Each row was made from one small tree. Brackets hold a mark, then the marks that hang from it, in the order of their numbers. Every link used is in the known rows. Write each row's tree.
In the rows, 128 means zero.
Known rows:
{k_767 {k_786 k_150 k_653}}: [157 147 158 164 102 144  88 144 135  95 122 134 142 114 100 130 128 158
 101 111 109 114 101 124 151 148 139 132 109 116 137 138 135  91 120 146
 152  90 112 134  81 138 116 120 101 136 101 126 122 108 132 141 183 101
 154 114 141 173 178 134 124 143 146  91]
{k_214 {k_694 {k_236 k_6 k_329}}}: [178 100 101 136 156 177 121 146 148 121 146 143 144 165 217 110 160 136
 153 131  91 158 113 124 153 105 134 112 139 118 144 141 132 167 138 131
 123 109 137 131 130 137 170 113 107 185 162 163 135 100 154  64 126 137
  99 146 157 137 142 112 134 118 157 138]
{k_786 {k_214 k_6} k_653}: [143 165 171 194 117 151 101 161 136 153 128 125 150 111 127 135 199 137
 104 121 117  83  84 169 135 100 130 144 132 130 110 118 133 144  94 150
 144 131  99 114 119 117 124 100 140 148 163 134  82 126 156 109 166  96
 149 115 179 128 157 125 136 147 152 130]
{k_329 {k_150 k_694} k_236}: [158 138 140 143 124 137 104 120 135 143 112 163 112 150  92 129 175 102
 119 109  56 150 148 120 127 118 114 142  85 121 126 126 166 101 121 141
 112 123 138 148 145  99  63 142 102 112 168  95 109 161 116 120 133 126
 155 136 186 133 108 100 163 124 141 108]
{k_214 {k_6 {k_767 k_329}} {k_694 k_236}}: [194 135 136  98 132 151 101 124 106 167 163  98  81 150 175 114 170 164
 150 176 127 107 139 129 202  74 160 155 152 101 145 145 120 155 154 135
 134  81 136 123 132 142 163  86 150 198 213 140 123 126 176  95 140 172
  93  92 164 191 163 137 141 117 170 151]
{k_150 k_694}: [141 130 137 129 137 129 112 129 141 111 116 128 134 128 125 121 153 134
 120  93  93 133 134 138 111 120 109 145 113 126 136 120 122 112 114 115
 122 111 147 146 109 123 112 126 119 119 138 113 120 132 140 134 120 112
 122 126 143 122 116 134 129 135 137 150]
{k_150 k_694 {k_786 k_214 k_653}}: [148 133 185 192 118 150 106 151 165  71  99 131 139 108 127 135 156 154
 102  91  51 114  95 142  95 102 103 144 131 141 112 115 116  92 111 132
 140 126 118 121  64 114 108 115  95 126 158 115  98 143 146 114 143  75
 116 129 143 147 124 115  99 137 170 154]
{k_786 k_150 {k_214 {k_6 k_653 k_767}}}: [157 124 175 157  99 146  77 128 148 176 171 112 116 166 102 177 148 161
 119 137 169  58  85 145 198 118 151 173 179 121 151  99 131 147  77 174
 127  99  92  78 102  91 138  86 146 168 158 108  69 162 164 143 157 118
  90  70 186 141 161 126 125 169 135 109]
{k_329 {k_150 k_694} {k_236 k_6 k_786}}: [171 144 145 179 144 151 116 133 142 117 131 190 122 166 129 117 216 126
 135  99  46 139 124 124 137 146 104 142 103 143 124 144 150 125  83 137
 145  98 130 153 146 108  87 136 130 134 146 109 118 136 134  83 146 145
 125 141 181 137 119 109 164 115 149 115]
{k_653 {k_694 {k_236 {k_6 k_214} {k_329 k_150}}}}: [148 119 114 153 131 181 131 166 132 132 136 163 113 188 183 117 163 144
 150 116  73 160  80 112 159 110 134 127 142 111 121  94 147 167 116 105
 109 149 135  95 202 137  99 129 113 179 187 131 146 110 143  72 111 146
  94 159 144 106 146  98 122 134 150 130]
{k_786 {k_150 {k_694 {k_236 k_329}}} k_214}: [153 118 133 170 126 157  86 145 198 102 113 124 142 150 140 106 135 132
 124  88  89 136  95 143 138  96 112 142 131 122 146 125 117 117 101 152
  72 123 146 119 101 145 150 125  86 163 152 140 136 107 142  92 124 104
  86 112 169 128 148 125 114 175 155 135]
{k_214 {k_694 {k_236 {k_6 k_767} k_786}}}: [178 106 139 147 168 159 120 132 130  85 175 136 102 191 189 135 178 175
 161 136 118 144 140 122 176 129 110 123 162 127 148 166 117 157  96 153
 146  75 116 135 122 118 189  89 186 184 167 149 141 114 172  80 144 188
  45 103 156 160 164 127 126 123 141 144]
{k_329 {k_150 k_694} {k_236 {k_6 k_214 k_767}}}: [191 134 171 150 133 156 120 134 112 156 106 173  68 184 108 153 209 132
 145  98  58 150 134 122 196 131 121 134 127  99 115  85 166 126  87 142
 139 101 129 102 189  68  82 102 174 146 189  78  85 169 162 124 127 166
  88 102 173 140 113  82 138 147 129 101]
{k_329 {k_236 {k_6 k_214 k_653} k_786}}: [151 114 141 168 152 123 135 138 109 151 160 164 105 135 119 152 157 158
 146 152 102 137 120 106 192 165 124 116 150 130 162 126 129 179  92 151
 133 112 102  87 130 117 104 107 172 158 135 144 107 155 149  79 139 189
  92 121 141 164 123 108  92 115 104 100]
{k_150 {k_694 k_236} k_786}: [162 100 132 128 148 147 119 128 169  77 103 113 101 117 143 119 103 163
 137 107  62 147 146 145 107 110 113 118 132 128 147 144 102  98 136 133
 126 117 140 158  92 145 121 102  87 149 165 114 159 107 127 125 123 124
  77 118 138 163 112 130 103 147 156 161]
{k_694 {k_236 {k_6 k_214} {k_329 k_150} k_786}}: [161 103 114 185 174 161 144 158 140 116 140 159 111 159 181 119 155 139
 151 140  77 161 106 101 173 146 138 122 162 125 120 131 102 153 107 128
 123 129 132  84 171 148 146 152 121 199 173 142 156 117 147  63 120 162
  48 152 146 121 136 122  99 139 144 128]
{k_653 {k_329 k_150 {k_236 k_6 k_786}} k_694}: [153 138 114 162 118 127 119 146 141 111 144 189 126 188 151 101 216 121
 145 135  54 118  95 101 137 134  79 150 112 143 110 129 157 151  80 102
 129 116 107 158 151 141  73 127 113 117 162 119 135 135 131  50 121 147
 164 165 138 110 131 111 169 104 134 110]
{k_236 {k_6 k_214} k_329}: [148 110 123 156 145 149 137 157 128 139 115 149 132 146 169 134 151 128
 134 138  90 138  94 108 168 139 147 114 162 110 117  93 113 163 121 115
 127 135 137  72 168 124 155 124 142 179 136 138 127 125 169  98  99 145
  75 139 112 116 128 121 104 123 136 124]
{k_694 k_236}: [142 127 114 126 152 130 119 124 135 118 118 114 119 124 150 109 109 136
 140 121 127 147 140 139 132 118 131 110 135 126 143 146 112 134 136 148
 118 125 135 133 134 147 142 119 125 146 149 128 151 109 113 113 131 160
 111 107 134 140 128 123 124 150 132 138]
{k_236 k_329}: [126 103 110 132 140 126 134 129 131 131 138 128 154 144 152 114 112 125
 134 149 107 140 114  99 138 126 125 134 136 128 113 126 111 129 133 121
 110 128 142 100 131 136 148 147 102 154 117 155 153 128 132 102  91 117
 117 154 129 137 124 137 130 124 137 125]
{k_236 k_6 k_786}: [139 134 128 167 156 140 144 150 128  95 147 164 133 145 162 125 168 138
 139 136 109 124 105 127 130 153 108 123 147 154 132 152 121 149  97 126
 154 110 124 139 128 132 149 115 143 154 102 147 126 106 142  87 133 154
  95 129 122 129 131 135 128 114 130 129]
{k_786 {k_214 k_6 k_694} {k_653 {k_329 k_150}}}: [187 164 161 184 108 158  82 177 129 170 140 117 142 132 155 130 252 146
 103 128  91  60  80 132 159  98 124 194 143 125 106  92 161 134 112 113
 142 127  69 124  96 136  93 119 102 140 213 117  66 125 159  99 160  53
 163 137 186  94 175 123 161 122 176 132]
{k_767 {k_786 k_653}}: [156 141 161 161 120 147 120 136 104  94 121 129 140 106 120 136 131 162
 114 124  98 125 100 125 137 146 127 120 115 117 129 148 126 102 135 133
 144  94 125 116  85 135 120 121 120 127 117 140 129 122 133 126 176 116
 151 131 136 174 160 136 136 135 145 103]
{k_150 {k_694 {k_236 k_6}}}: [184 136 137 144 164 155 103 130 147  92 122 147 121 144 164 113 158 141
 138  70  84 146 114 156 131 110 110 116 129 122 153 125 120 137 106 127
 135 100 150 158 138 139 144  90 126 144 149 119 141  96 133  94 131 142
 100 115 160 143 122 125 133 145 131 151]
{k_236 k_6 k_329 {k_786 {k_150 k_694} k_653}}: [179 109 139 205 141 149  74 148 152  74 159 189 175 159 158 113 187 138
 101 102  50 140  72 104 131 155 109 161 127 132 122 138 100 103  69 116
 151  82 124 139 101 130 151 125 106 180  97 148 112 119 149  84 130  85
 110 151 153 146 167 156 126 110 159 133]
{k_6 k_150 k_214}: [145 118 144 132 118 127 117 161 147 190 123 105  78 123 124 176 135 139
 145 112 132 115 129 121 142 142 155 125 152 138 113 102 128 143 128 118
 103 133 137  72 144 108  87 129 179 157 170 109 120 130 147 131 143 140
  75 115 118 137 132 117  92 141 137 123]
{k_6 {k_150 k_786} k_214}: [148  96 140 125 132 135 123 170 178 163 112 102  68 114 126 177 113 155
 148 140  97 110 127 111 127 141 164 116 157 154 113 111 128 129 141 124
 120 125 144  79 114 104  97 122 135 169 175 107 126 123 136 139 142 136
  62 136 100 154 117 115  73 145 143 137]
{k_329 {k_150 {k_694 {k_236 k_6}} {k_786 k_214}}}: [174 135 168 169 141 185 122 158 182  89  96 152 109 148 150 127 164 147
 131  79  49 118  85 168 109  85 103 133 143 160 132 123 135 123 110 141
 138 130 138 139 124 118 105 107  74 147 187  98 124 113 129 101 140 118
  76 125 175 126 119 102 122 156 181 157]
{k_6 k_653 {k_767 k_329 {k_786 k_150 k_214}}}: [163 125 195 114  75 139 103 107 116 133 156 105  92 140  95 135 114 171
 105 137 155  76  54 104 215 109 143 157 185 115 159 119 118 117 127 167
  99  98 131  48  69 120 152 107 110 165 136 126 116 169 170 130 180 150
  94  80 143 195 158 127 101 148 168 100]
{k_786 k_150 {k_214 k_6}}: [127 165 139 180 102 158  72 160 180 160 131 128 135 140 124 141 175 127
 108 122 141  79  88 174 151  98 143 156 137 140 129 113 159 137  90 149
 134 116 105 129 119 137 137  97 120 150 154 116  80 103 146 134 167  99
 124 100 159 123 158 129 131 158 135 117]
{k_214 k_6 k_694}: [165 144 131 137 130 153 102 161 144 164 158 114 127 136 153 142 198 149
 134 157 124 100 148 142 133 118 141 150 115 125 138 130 151 169 133 125
 149 100 115 151 117 136 130  89 140 155 187 137  91 112 157 109 156 121
 127 123 154 121 142 132 156 107 147 137]
{k_767 k_329 {k_694 k_236} k_786}: [146 149 133 114  86 157 105 135 116  85  99  86  99 118 166  88 106 175
 105 131 105 126 104 130 176  78 132 125 136 107 157 174 109 133 198 118
 115 108 168 119 108 197 127  91 114 142 133 149 175  96 145  94 189 198
  99 130 122 193 144 124 127 139 206 126]
{k_653 k_329 k_694}: [131 117 111 116  99 104 125 139 128 124 124 130 124 144 159 107 160 125
 125 137 109 102  91 120 113 106  90 148 127 118 135 111 134 135 113  76
 115 132 122 145 117 156  92 104 114  89 150 128 142 115 138 102  99 114
 160 151 106 106 132 131 133 133 124 137]
{k_236 {k_6 k_767} {k_786 k_150}}: [164 122 144 155 145 132  97 133 134 100 158 169 106 195 137 138 158 143
 135 129 137 123 101 121 172 155 116 145 147 124 135 145 127 129  67 154
 169  80 106 130 126 108 184  96 168 170 110 127 102 124 144 126 137 146
  73  98 133 151 155 140 120 136 127 119]
{k_767 {k_329 k_150} k_786}: [162 145 143 106  87 154 140 124 112 129 133 128 108 114 104 111 137 132
 113 157 119 108 103 101 162 126 151 141 132 121 118 130 128 107 175 114
 124 116 159 112 128 143 103 155  74 141 149 116 145 135 131 125 164 136
 135 139 136 164 138 132 154 106 186 108]

Which tree is each row?
[143 153 169 232 128 151  82 172 164  94 146 178 163 135 140 125 187 136
  97  95 107 112  54 141 152 140 111 159 141 150 108 146 141 134  61 163
 164 113  91 135 108 117 154 114 132 163 114 142  84 121 154  99 178 106
 106 132 143 133 182 119 113 131 145 115] | {k_236 k_6 {k_786 k_150 k_214 k_653}}
[149 122 177 188 125 163 118 177 166  90 129 127 142 109 151 138 167 169
 121 125  73 111 110 124 117  98 111 145 140 150 110 132 144 121 129 140
 148 128  90 120  60 110 121 107  96 146 181 140  95 137 146 112 156  82
 124 142 150 141 145 104 109 119 180 144] | {k_150 {k_786 {k_214 k_694} k_653}}
[171 135 111 135 142 167  96 146 139 155 161 106 125 139 181 124 179 155
 154 151 121 112 149 157 147 102 145 127 122 114 147 142 141 171 146 140
 140  98 116 160 123 161 136  87 131 168 203 142 125  91 150  94 171 142
 116 106 165 137 146 131 144 132 143 144] | {k_214 k_6 {k_694 k_236}}
[194  94 177 137 131 143  95 151 130 182 157 114  84 125 124 188 163 160
 126  69 102  95  88 124 165 138 161 141 165 140 154  73 111 163  87 122
 110 110 140  69 132  84  87 106 176 161 160  93 106 142 171 115 138 141
  53 113 145 137 120 129  96 128 140 134] | {k_236 {k_6 {k_150 k_694} k_214 k_653}}
[125 142 152 173  86 142  68 155 138 104 155 162 141 145 119 123 152 137
 108 109 100 134  89 115 117 120 111 164  99 115 130 124 161 112  83 121
 131 113 100 151 112 127  85 119 118 122 128 133 105 121 132 133 149  96
 165 145 146 133 177 114 131 129 134 118] | {k_786 k_150 {k_653 k_694}}
[141 100  89 157 174 139 131 143 145  83 145 154 137 161 197 101 127 138
 157 154  88 163 103 112 147 147 106 111 153 143 140 165  87 162 117 133
 129 120 147 124 140 161 187 134 122 188 131 170 161  97 138  46 117 166
  75 139 137 150 138 136 125 129 130 131] | {k_694 {k_236 k_6 k_329 k_786}}
[168  82 178  93  88 118  75 142  98 189 157  62  41 148 123 175 114 177
 111 118 138  94  91  85 241 112 175 168 190 125 143  87 102 155 146 118
 106 122 140  11 138  84  83 103 194 173 162 112 122 196 180 139 140 191
  30 100 126 189 134 107  72 125 185 120] | {k_6 k_150 k_214 k_653 {k_767 k_329 k_694}}
[171 119 177 166 109 126 109 149 165  83  79 115 129 103 141 121 164 152
 106  98  37  85  73 141 102 100  76 157 144 143 108 105 106  83 119 109
 139 128 104 114  50 139  91 103  79 110 166 109 112 134 154 101 110  59
 131 138 127 138 124 127  97 145 180 157] | {k_150 k_694 {k_786 k_214 {k_653 k_329}}}
[159  85 106 122 152 139 109 119 154 100 122 126 134 140 156 112 120 137
 142 117  77 164 127 131 124 105 122 124 134 114 140 140  90 124 138 117
  91 106 166 121 121 153 146 131  91 168 149 144 168 118 140  88 100 128
  96 125 160 145 121 132 123 150 147 143] | {k_150 {k_694 {k_236 k_329}}}
[226 141 151 163 145 144  84 122 119 114 105 151 121 138 163  98 188 133
 111  59  38 120  72 129 145 114  99 158 125 120 129  98 108 106 101 111
 148 110 109 149 128 134  94 119  90 127 167  80 130  99 133 102 122  88
 139 127 185 136 147 131 142 142 166 135] | {k_786 {k_653 {k_329 {k_150 {k_694 {k_236 k_6}}}}}}
[182 100 148 138 126 117  99 143 153  88  89 122 113 107 131 114 146 158
 110 118  35 105  90 119  95 123  96 155 131 125 127  99  95  80 128  94
 150 100 105 136  52 148  93 104  72 115 141 101 122 126 139 124  95  63
 139 140 123 156 127 146  99 122 171 151] | {k_150 k_694 {k_786 {k_653 k_329}}}
[167  89 125 135 143 143 112 146 152 162 130 133 129 168 162 149 145 103
 147 124 106 121  79 108 134 145 138 124 148 165 101 109 112 156 124 134
 123 118 167  90 149  92 149 131 129 184 128 142 137 115 152  91 128 130
  83 152 147 148 134 123 155 106 126 123] | {k_236 {k_6 k_150} k_329}
[123 133 178 193 123 139 113 157 155  92 101 143 140 101 131 130 127 149
 112 123  85 110  90 134 103 114 109 143 142 151 105 131 123 109 118 146
 149 141 103 109  80 111 120 112  92 147 145 132  96 148 134 118 146  96
 123 140 140 154 137 110  93 133 167 141] | {k_150 {k_786 k_214 k_653}}
[167  92 156 110 128 128  55 127 141 133 124  79  59 191 136 164 109 149
 152  86 140 136 130 143 175  96 131 146 159 126 127 135 122 137 128 145
 116  99 147  93 137 103 123  87 190 159 149 125 143 126 140 124 172 188
  43 104 158 175 129 106 124 167 155 124] | {k_6 k_150 {k_767 {k_694 k_236}}}
[107 151 169 192  96 149  99 161 119  92 144 146 157 129 135 130 185 141
 116  98 102 115  75 136 110  95 105 149 117 132 119 114 139 136  91 130
 114 142 118 122 113 105  88 118 129 120 159 144 108 138 151  86 152 110
 157 143 144 121 165 107 130 138 147 130] | {k_786 k_214 {k_653 k_694}}
[175 116 151 127 161 147 122 129 108 125 109 140  70 166 158 147 127 159
 158 110 122 148 111 143 198 135 127 106 169  98 140 119 116 159 108 160
 136 109 128  93 179 105 170  79 189 175 166 103 121 126 161 111 125 189
  48  80 131 164 137 108  91 175 120 134] | {k_694 {k_236 {k_6 k_214 k_767}}}
[171  88 161 163 123 177 107 167 211 115 117 142 132 162 168 159 157 131
 134 105  55 104  65 133  95 110 121 135 155 182 104 106 103 128 112 130
 113 113 180  86  93  86 135 121  95 190 157 124 121 130 165  83 129  98
  42 158 143 136  99 116 128 123 168 150] | {k_236 {k_6 {k_150 k_694 {k_786 k_214}}} k_329}
[153 121 122 138 151 156 111 172 142 135 135 109  95 118 169 130 141 160
 146 125 107 153 164 123 170 109 146 121 129 102 157 131 139 163 149 128
 108 119 124 106 126 154 127 108 162 161 194 142 133 107 152 102 145 163
  86 115 132 131 152 111  96 152 148 144] | {k_6 {k_214 {k_694 k_236}}}
[155 109 158 119 119 142 150 136 103 107 118 108  67 141 122 164 125 174
 141 146 135 129 132 118 176 149 143  99 154  83 145 118 125 116 136 132
 124 101 140  61 138 117 143  99 187 148 148 113 124 131 156 141 150 173
  81  86 125 163 136 119 101 167 142 105] | {k_6 k_214 {k_767 k_786}}
[145 113 161 160 114 179 139 174 177 116 130 132 122 138 140 139 175 149
 131 145  92 100 124 110 118 100 128 159 142 157 108 117 165 120 136 128
 135 143 104 121  94 109 104 127  84 144 201 119 101 145 133 120 161  93
 109 158 152 105 126  86 138 105 187 138] | {k_329 {k_150 {k_786 {k_214 k_694}}}}
[191  94 140 105 151 114  98 106 131 125 144  84  67 150 147 136 144 155
 139 110 112 124 123 103 172 120 125 140 165 137 121 163  75 109 123 143
  98  74 188 104 104 125 147 123 159 205 185 122 164 148 159  87 134 189
  31  97 144 208 138 157 106 133 175 157] | {k_6 {k_150 {k_694 {k_236 k_786}}} {k_767 k_329}}
[175 142 178 141 135 167 141 124 134  78 111 124  95 164 150 142 141 171
 150 107 126 119  77 176 175 107 117  97 162 123 147 155 129 151 112 179
 118  95 155 104 115 117 178  75 154 159 142 125 137 107 162  89 186 182
  73  72 158 181 143 101 130 194 142 117] | {k_694 {k_236 {k_6 {k_767 {k_786 k_214}}}}}
[147 100 131 213 134 153 118 178 122  91 163 177 140 158 188 127 189 155
 140 145  67 152  61  79 141 150 102 134 131 114 112 111 114 166  77  91
 133 129 118  92 140 129 123 120 153 172 141 175 129 120 180  49 119 132
  95 177 115 131 162 127 100 105 141 124] | {k_236 {k_6 k_214} k_329 {k_786 {k_653 k_694}}}
[171 146 149 156 114 167  89 185 175 200 163  93 120 145 147 179 222 136
 138 122 136  60 110 156 139  90 160 156 150 163 117 104 156 170 122 144
 116 115 137 115 109  90 118 110 161 171 218 135  86 105 174 107 198 110
  94 124 181 120 151 117 150 131 152 143] | {k_786 {k_214 {k_6 k_150} k_694}}
[181  98 116 132 137 173 104 128 127 200 203 110 129 151 169 143 161 161
 146 170 107 114 123  99 189 105 164 153 143 110 154 117 116 172 139 129
 104 113 104  92 120 150 119 132  92 190 222 150 129 140 153  95 141 108
 112 144 210 137 160 132 155 115 165 127] | {k_214 {k_6 k_653} {k_694 {k_236 {k_329 k_150}}}}
[178 149 151 161 137 109 101 107  79 152 149 135 104 135 123 115 192 151
 125 191  83 109 108  98 192 133 119 148 132 108 103 173 122 122 127 163
 169  75 121 104 128 114 137 112 165 196 170 136 113 174 163  75 153 166
 135 108 167 233 148 144 130  95 140 114] | {k_214 {k_6 {k_767 {k_329 {k_236 {k_786 k_653}}}}}}
[188 118 152 116 115 170  66 139 147 147 136  66  47 170 143 185 132 185
 152 121 142  91 115 167 174  98 148 131 158 115 142 148 122 146 152 141
 130  60 165  93 120 134 120  60 189 169 162 125 140  89 159 113 213 190
  51  84 181 193 154 127 151 184 167 116] | {k_214 {k_6 k_150 {k_767 {k_694 k_236} k_786}}}
[150 125 166 113  93 146 104 138  95 149 127 106  53 160 128 124 149 152
 107 125 131 128 114  92 219  96 152 186 161  92 112 103 142 125 156  94
 135 132 137  60 186 112 100 115 167 144 179  95 118 174 164 143 147 160
  57 132 115 143 134 101 101 132 200 124] | {k_6 k_214 {k_767 {k_329 k_150} k_694}}
[143 139 134 109 107 147 135 136 139 130 129 141  97 103 122 104 119 128
 113 151  78 109 107  90 138 118 152 149 146 138  98 132 122 103 175 117
 143 145 131 117 136 133  90 160  45 165 173 104 140 153 117 138 119 113
 127 167 115 168 118 132 120  89 191 141] | {k_767 {k_329 {k_150 k_786}}}
[139 149 130 191 126 171 115 183 164 137 185 118 144 141 165 147 233 159
 142 152 127  76 140 148 142 106 119 161 141 146 130 150 134 174 105 127
 131 107 105 133  87 143 140 106 150 161 189 167  87 109 172  67 178 122
  95 136 156 117 148 135 135 122 157 144] | {k_236 {k_786 {k_214 k_6 k_694}}}
[130 129 107 120  94 102 110 130 141 144 104 147 120 153 132 102 160 120
 141 153  77 123 108 107 123 113  84 139 100 110 135 119 161 141 122 113
 109 127 125 146 129 154  70 118 113  98 162 133 135 140 126  78  95 146
 181 149 131 138 123 124 149 134 123 110] | {k_653 {k_329 k_236} k_694}
[161 100 124 139 130 157 119 123 137 131 132 137 143 159 129 119 156 119
 132 112  69 143 119  94 119 123 123 157 120 119 112 101 118  96 121 100
  99 120 144 108 135 114 103 167  79 140 159 117 133 146 139 125  97  86
 117 163 161 105 118 128 153 123 173 125] | {k_236 {k_329 {k_150 k_694}}}
[135 148 135 168 120 115 128 141 160 133 104 144 117 143 123 116 192 123
 125 141  82 102 111 112 153 133  83 155 132 145 106 134 143 129 101 141
 112 138 101 110 105 137  80 156 110 113 168 132 123 150 135  64 131 130
 141 136 164 114 127 104 133 138 148 108] | {k_653 {k_329 k_150 {k_236 {k_786 k_214}}}}
[161 104 170 137 116 120 109 113  92 140 174 167  99 208 115 157 157 154
 157 130 104 125  91 111 177 122 102 132 128 117 154 118 154 171  77 156
 121 107 133  99 152  69 101  80 158 149 146 128 104 187 150 105 107 193
 137 114 170 169 137  95 150 116 105 102] | {k_329 {k_236 {k_6 {k_653 k_694} k_767}}}
[199  82 162 118 132  83  90 121 149 151  93 103  71 153 111 159 113 140
 138 156  58 103 106 103 138 139 110 134 140 137  78 127 118  95 128 163
 144 105 118  74  92  84  80 115 129 154 173  99 118 177 135 118 118 132
 133 117 153 220 138 125 111 127 135 109] | {k_6 {k_150 {k_786 {k_653 {k_329 k_236}}}} k_767}
[196 117 180 134  89 138  79 126  95  88 101 105  82 168 113 138 160 171
 104 106  92 100  79 102 184 121 105 182 143  94 120 117 136  81 131 103
 151  86  95  84 104 133  80 101 136 105 136 103 124 138 145 138 170 104
 131 127 156 156 162 117 143 152 196  95] | {k_6 {k_767 k_694 {k_786 {k_653 {k_329 k_150}}}}}
[123 112 160 203 101 155 100 168 163  97 199 171 149 173 140 140 187 156
 126 107 131  93  47 115 154 127  98 163 148 159 161 123 141 172  34 131
 123 126 110 126  96 120 114  94 125 146 125 148  91 141 154  78 153 138
 108 127 135 114 165 113 117 129 130 127] | {k_236 {k_6 {k_653 k_694}} {k_786 k_150 k_214}}
